Each row was made from one small tree. The marks that hang from a mark follow it in brackets, in the order of their numbers. Every link used is in the known rows. Write each row's tree.
Known rows
Z854(Z203(Z225 Z750) Z251(Z172) Z537): [  2.4 -19.4  -9.3   7.9 -21.4  26.2  34.6 -80.8  -8.0 -49.0  13.8 -37.6
   5.5   0.9 -20.9  25.5  12.2 -48.5  15.4   5.2 -18.0  11.1 -11.1  68.1
 -49.6]
Z185(Z225(Z203(Z188 Z750)) Z757): [ 16.0  -2.5 -21.7   1.5 -15.1  33.4  51.0 -73.5  -4.2 -54.8   6.4 -41.0
  -1.7  19.7 -21.7   0.8  17.9 -24.4  -0.8 -51.5  10.2  -4.0   1.8  16.9
 -14.3]
Z750(Z203): [ 16.7  -1.9 -23.7  -5.4  -9.5  15.5  26.3   3.1  -5.9   6.7  10.4 -38.3
   1.4  12.2  -0.4   9.2  -1.2  21.2   3.5  -5.9  -9.9  -4.6  12.9   1.2
 -13.2]
Z854(Z203 Z251(Z93)): [ 26.9 -12.4  -9.1  -7.5  -9.3  16.1  15.8 -21.9   7.8  -8.7  14.9 -38.7
  10.2   2.6  -5.9  10.8   1.2   4.0  33.3  -5.2 -26.7  -2.2  -5.9  24.4
 -20.5]
Z185(Z225(Z203(Z188 Z379 Z750)) Z757): [ 25.1  -6.1 -16.3   5.4 -13.0  28.4  44.0 -69.7  -8.2 -55.1   6.5 -36.1
  -6.2  14.5 -24.5  -0.5  24.6 -33.3   1.5 -48.3   5.6  -7.3  -0.7  18.2
 -17.4]
Z379(Z203(Z188 Z750)): [ 10.8  -3.1 -28.4  -2.4  -8.7  16.4  55.1 -39.2 -28.9 -12.5   7.0 -32.0
   5.2   4.6  17.3 -10.2   8.0 -34.3  10.9 -14.0  -1.8  -1.7  16.4  54.2
 -13.3]
Z428(Z537(Z743 Z854(Z203))): [  3.3  -8.4  -9.0  -1.0 -19.1  17.0 -18.4  15.0  10.4  27.2  11.3 -52.5
  16.5  -9.4  14.6  -1.7  11.6  46.0  14.1  10.2  -3.7  16.2  21.5  -0.3
 -20.3]
Z225(Z203(Z188 Z750)): [  9.2  -7.3 -33.1   4.1  -7.9  32.2  51.5 -56.2 -18.2 -41.3   9.1 -31.8
   0.0  14.5   8.9  -5.6   6.0 -29.4   7.9 -22.6  -0.5  -5.4  11.2  38.0
 -18.4]
Z537(Z743 Z854(Z203(Z225 Z750) Z251(Z93))): [ -3.1 -22.0   1.8   2.9 -37.3  29.8   3.2 -27.6   8.2  -4.6   9.3 -65.1
  16.6 -31.6 -21.1   5.7  10.9 -23.3  33.6   9.5 -23.0   0.3  -1.9  76.9
 -24.8]
Z428(Z537(Z743 Z854(Z203(Z225) Z251(Z93 Z172)))): [  5.4 -16.1   4.3   0.0 -31.8  25.5 -17.5 -10.8   8.5  18.9   9.2 -51.0
  12.3 -17.2   3.3   6.0  16.8  23.5  28.1  12.5 -16.3  14.8  12.0  16.5
 -26.0]
Z428(Z537(Z743 Z854(Z251))): [-14.4  -7.5  -4.8   4.0 -15.1  16.9 -27.1  -1.3   7.6  32.0   9.1 -55.1
  16.6 -11.7   7.9   0.3  14.9  32.7   3.2  15.7  -2.5  11.6  22.3  -2.5
 -21.2]
Z172(Z251(Z93)): [ 21.8 -13.4  -7.0  15.7  -7.8   7.0   0.7 -11.0  -0.3   2.3   6.4 -23.1
   3.1  -2.2  15.4  12.1  -1.6  28.6  -2.2 -13.7 -12.3  -8.7   7.4  -5.5
 -12.4]
Z641(Z203(Z750)): [  2.4  -6.4 -13.8   4.0 -17.3  34.2   4.6 -31.3 -23.7 -21.7  15.6 -19.2
   7.4   4.7  -5.4   7.2  -5.5 -28.0  15.6  -8.3   0.2   1.3  10.1   2.8
 -13.7]
Z641(Z203(Z379)): [ 22.5  -7.9  -7.9   6.1  -8.9  16.8 -11.4  -2.2 -17.6 -17.5  15.7 -13.4
   3.3   5.4  -1.4   6.6   4.2 -14.7  19.7 -11.5  -7.8  -4.4   4.9  -9.0
 -13.2]
Z203(Z188 Z225 Z750): [-16.0 -11.3 -22.3  12.2 -26.2  28.4  60.3 -57.2 -29.9 -26.0   2.5 -26.1
  -8.1   2.8 -15.8  -0.1   9.1 -47.3  -1.5  -0.6  -7.6  11.2   6.7  56.7
 -23.9]
Z537(Z743 Z854(Z203(Z188 Z379) Z251(Z93 Z172))): [ 22.5 -25.3   3.5  -4.1 -22.1  15.6 -17.1  -9.0   5.5  -9.7  10.6 -65.2
  11.5 -25.9 -17.8 -10.5  19.7   1.7  37.3  -9.4 -26.9   3.8  -0.9  76.0
 -22.8]
Z854(Z203(Z225) Z251): [  7.9  -9.1 -15.9   8.1 -14.7  15.7  31.3 -42.6   4.2 -20.9  13.0 -29.5
   4.1   6.0 -15.1  19.0  10.3 -22.6  22.3   2.2 -24.1  -0.4  -7.4  41.5
 -28.8]
Z757(Z185(Z225(Z203(Z188 Z379 Z750)))): [ 22.1  -9.0 -14.0  16.5 -27.2  10.9  27.2 -65.7 -29.8 -25.3  10.5 -24.1
  -6.6  -0.4  10.4  -0.4   6.1 -36.0   7.6 -12.9  -7.4   6.2  -4.3  16.6
 -12.7]
Z854(Z203(Z225 Z379 Z750) Z251 Z537(Z743)): [  4.5 -24.1  -2.1  26.3 -10.2  23.2  21.4 -59.3  -5.4 -31.0  11.9 -42.3
  11.5 -12.3 -22.8  22.2  19.5 -54.5  27.0  18.2 -20.3  15.2 -10.2  74.4
 -49.5]
Z185(Z225(Z203(Z379 Z750)) Z757): [ 23.9  -4.3  -8.9   7.6 -16.3  21.6  30.3 -60.7  -6.0 -48.7   8.5 -30.8
  -1.0   8.6 -22.7   6.7  20.2 -29.2   5.1 -39.0   6.7 -16.5  -2.3   5.5
 -15.8]
Z736(Z537(Z743 Z854(Z203(Z188 Z225 Z379 Z750)))): [  8.4 -18.2 -13.9  11.4 -14.5  19.5  16.3 -15.2 -11.4 -39.9   4.6 -59.7
  10.6 -28.7   0.0  -8.6  12.6 -14.5  -0.8  18.1 -17.3  19.3  12.1  78.5
 -22.2]
Z854(Z251): [ -6.6  -3.8 -13.3   5.3  -2.3   3.6   5.4 -26.6  -3.9  -4.1  11.7 -32.5
   9.7   4.9  -7.9   8.0   4.8  -2.1   4.0   1.1 -10.4  -7.6   3.5  16.3
 -18.2]
Z537(Z743 Z854(Z203(Z750))): [ -2.5 -14.3  -9.2   0.9 -26.4  15.7  -6.4  -1.1   3.9  -2.6  12.0 -62.0
  20.3 -24.6  -9.8  -5.9   4.9   6.2  22.1   3.2  -7.3   0.8   9.2  62.5
 -18.1]
Z641(Z203(Z188 Z225 Z379 Z750)): [  8.8 -15.5 -13.3  14.0 -23.4  42.3  29.8 -49.5 -33.8 -37.2   9.7 -14.5
 -10.0   3.6 -16.4   4.8  12.4 -66.0  15.8  -9.1 -11.6   9.4   3.9  31.8
 -23.9]
Z185(Z225(Z203) Z757): [ 22.4   2.0 -15.4   1.2 -13.7  17.4  30.8 -46.0   6.1 -45.7   8.4 -35.6
   4.1  17.9 -14.3   9.5  15.7  -0.1   4.4 -49.5   9.6 -13.3  -1.4  -5.0
  -8.6]
Z757(Z185): [  6.2  -5.7 -17.1  10.3 -21.5  -9.3   1.3 -15.5 -20.3  -0.2  10.5 -25.7
   4.1  -4.8  16.7  -5.5  -9.8  14.6  10.1   2.0  -9.8  10.9   3.5   2.4
  -6.8]

Write each row's tree
[ -2.2 -17.4 -13.6  18.2 -23.1  20.8  50.8 -50.8 -36.0 -27.5   2.5 -19.0
 -14.7  -4.2 -19.8  -2.1  19.1 -61.8   2.3   5.6 -15.2   5.8   2.6  57.7
 -29.1]	Z203(Z188 Z225 Z379 Z750)
[  7.9 -17.2  -2.5   5.3 -14.8   7.3 -22.3  -0.7  13.6  -0.1  13.5 -62.9
  17.9 -23.6 -15.8  -1.5  17.8   1.8  25.2   4.6 -19.8  -4.9   1.6  61.1
 -23.9]	Z537(Z743 Z854(Z203(Z379) Z251))
[  6.6 -24.3  -1.2  -6.0 -28.7  29.4  -4.1 -32.2   1.5 -14.2  10.6 -70.1
  15.4 -26.5 -20.9 -10.6  11.6  -9.1  34.3  -7.0 -20.4   7.4   3.1  85.2
 -23.1]	Z537(Z743 Z854(Z203(Z188 Z750) Z251(Z93 Z172)))
[ 26.6  -5.3  -8.9  16.6 -26.0  -1.6  11.5 -43.2 -21.1 -17.4  12.0 -19.7
  -2.0  -1.3  16.4   6.7   4.1 -17.0  11.2 -11.3  -8.0  -1.5  -7.0  -1.2
  -7.9]	Z757(Z185(Z225(Z203(Z379))))
[  5.9 -14.8 -16.7   8.7  -7.3  13.8  30.1 -35.1 -32.8 -18.3   7.2 -26.5
  -7.3  -0.7 -11.7 -13.1  12.5 -34.9  -0.5  -1.1  -9.2   4.2   9.5  42.2
 -23.6]	Z203(Z188 Z379 Z750)
[ 14.3 -14.0 -10.1 -20.4 -24.9  18.5   5.3 -10.7  18.9  -8.1  14.1 -65.2
   9.8 -10.2  -8.1   5.0   7.5   7.2  13.7  -6.0 -25.3 -11.3  -3.2  40.3
 -21.7]	Z537(Z854(Z203 Z251(Z93)))
[  5.7 -25.8   7.3   7.2 -35.9  24.8  -3.6 -24.1   4.7  -5.1   9.3 -60.4
  12.1 -36.2 -23.6   4.3  17.1 -32.4  36.3  13.7 -27.6  -3.4  -4.3  77.3
 -27.9]	Z537(Z743 Z854(Z203(Z225 Z379 Z750) Z251(Z93)))
[-17.3 -10.5  -4.0   4.6 -16.7   7.3 -24.0  -2.3   8.8   7.4   9.6 -65.1
  21.6 -22.1 -12.7  -2.3  11.2   9.7  10.1   4.2  -7.9  -6.0   8.5  50.1
 -15.7]	Z537(Z743 Z854(Z251))
[  8.9 -13.2 -14.7  14.6 -15.5   7.0  41.6 -21.2 -23.4 -20.6   2.6 -18.7
 -13.3   3.4 -10.1  -0.1  21.6 -29.9   4.4  -4.1 -18.1   4.9   0.0  42.3
 -23.1]	Z203(Z188 Z225 Z379)
[ -0.2 -17.6 -11.5  13.7   0.0  24.3  14.6 -51.3   1.8 -24.3  15.4 -54.2
  22.6  -4.0 -13.6  15.3   6.5 -22.1  21.9   7.7  -9.8  18.3  -1.8  61.2
 -41.3]	Z854(Z203(Z750) Z251 Z537(Z743))
[ 16.5 -23.9  -9.5   8.1  -9.2  33.2  40.4 -43.7   6.9 -28.6   7.8 -57.7
  11.5   0.7 -12.0  16.6  15.0 -18.2  34.1  -6.8 -25.7  30.3 -11.0  71.3
 -39.1]	Z854(Z203(Z188 Z225) Z251(Z93) Z537(Z743))
[ 18.7  -9.8 -17.5  12.0  -9.7  16.8  25.1 -40.0 -19.3 -33.6  11.6 -19.4
   0.9   1.3   8.1   2.2   9.0 -37.0  15.6  -7.1  -5.4 -21.3   5.9  23.8
 -20.1]	Z225(Z203(Z379 Z750))
[ 14.8  -5.7 -18.3  13.3 -28.4  14.7  32.9 -69.1 -27.3 -25.3  10.4 -28.1
  -3.1   3.4  12.3   0.7   0.8 -28.8   5.2 -15.6  -3.6   8.9  -2.2  15.9
  -9.6]	Z757(Z185(Z225(Z203(Z188 Z750))))
[ 14.0  -4.6 -12.9  15.1 -31.3   9.0  21.8 -61.9 -24.9 -20.7  12.0 -23.4
   1.0  -1.5  13.9   6.5  -2.3 -25.7   8.5  -9.0  -2.7   1.9  -3.7   6.6
  -8.1]	Z757(Z185(Z225(Z203(Z750))))
[ -6.1 -17.9 -14.2   5.2 -32.9  27.6  20.7 -20.2  -0.5 -13.5   7.2 -62.3
  10.6 -21.0 -16.0  -6.0  13.2 -14.8  20.2  -1.3 -11.9  11.4   6.6  83.8
 -23.3]	Z537(Z743 Z854(Z203(Z188 Z225 Z750)))
[ -0.6 -13.4  -7.8   4.8 -31.6  11.9   0.8   7.5  10.3  -3.9   9.0 -56.8
  16.5 -22.0  -9.0   2.2  10.7   8.7  25.2   1.1 -13.0   1.6   3.4  62.2
 -18.1]	Z537(Z743 Z854(Z203(Z225)))
[  6.5 -11.3 -24.5 -12.4 -31.1  20.4  34.7 -12.6   8.5 -21.5   9.3 -58.0
  -0.6  -2.1  -8.1   0.1  14.1  -2.1   1.6 -12.4 -18.4   0.5   1.2  58.4
 -23.7]	Z537(Z854(Z203(Z188 Z225)))
[ 13.4 -11.3 -20.1  -1.0   3.9  14.3  22.6 -36.4  12.3 -28.4  17.0 -50.2
  13.9  13.4  -4.2  20.8   8.1  -2.0   7.7  -3.8 -15.5   9.8  -6.7  35.3
 -40.0]	Z854(Z203 Z251 Z537)
[ 21.1 -24.2  -4.8 -16.9 -29.6  25.8   8.9 -39.4  -1.5 -25.5  12.6 -60.5
  -1.2 -17.0 -20.5  -6.6  17.4 -25.4  16.4  -8.5 -29.6  -5.6  -3.2  69.7
 -30.7]	Z537(Z854(Z203(Z188 Z379 Z750) Z251(Z93 Z172)))
[ 10.7 -24.2   5.4   1.3 -25.3  20.9 -16.0 -14.1   6.9   0.2  12.3 -65.3
  17.3 -33.6 -18.8  -2.4  13.2 -15.0  34.3   9.2 -24.3  -4.9  -0.3  67.5
 -24.3]	Z537(Z743 Z854(Z203(Z379 Z750) Z251(Z93)))
[  1.9 -21.4  -8.8   5.4 -16.6  23.1  -1.9 -29.8   2.8 -10.3  11.6 -68.6
  12.0 -22.4 -22.4 -10.0  20.3 -22.1  20.5   1.7 -19.1   4.6   4.7  83.8
 -29.2]	Z537(Z743 Z854(Z203(Z188 Z379 Z750) Z251))
[ 23.1 -10.7 -23.4   4.5 -15.5  23.6  52.1 -15.3 -16.2  -7.9   4.5 -32.8
 -16.4  11.3 -11.8   7.3  17.0 -17.2   3.9  -7.0 -22.1   3.8   6.7  29.9
 -23.3]	Z750(Z203(Z188 Z225 Z379))
[ -3.6 -17.2   8.9  -2.7 -27.5   8.0 -33.2  -1.7   3.3   4.0   8.6 -61.6
  20.6 -30.9 -13.2  -3.9   9.0  13.8  25.8  -0.4 -13.9  -6.3   4.5  53.3
 -12.9]	Z537(Z743 Z854(Z251(Z93 Z172)))
[ 13.3 -17.8  -2.3 -15.1 -40.2  19.1   8.4 -25.5  11.0 -20.5  11.5 -54.8
   4.0 -16.0 -15.1  10.3  12.7  -9.0  20.6  -4.9 -29.2 -11.0  -8.2  56.2
 -25.7]	Z537(Z854(Z203(Z225) Z251(Z93 Z172)))
[ 27.4  -6.6 -14.3  14.4 -23.4   3.8  23.3 -50.5 -23.2 -23.1  10.5 -24.1
  -5.8   3.2  15.5   0.6   7.4 -19.2   8.4 -17.9  -9.0   6.0  -5.5   8.2
  -9.3]	Z757(Z185(Z225(Z203(Z188 Z379))))
[ -1.3  -9.7  -7.9   1.4 -15.2  21.1 -20.7  -3.1  14.1  26.2  12.2 -57.2
  17.0  -8.8   7.2   1.9  15.3  34.8  14.0  13.0  -8.3  15.1  18.5   5.9
 -25.5]	Z428(Z537(Z743 Z854(Z203 Z251)))
[ 13.3 -24.1  -2.3  13.1 -18.8  19.9  27.0 -75.9 -13.0 -50.6  13.9 -31.9
  -0.1  -5.0 -23.0  23.7  20.2 -59.8  18.5  10.0 -23.8   6.9 -14.3  69.2
 -53.9]	Z854(Z203(Z225 Z379 Z750) Z251(Z172) Z537)
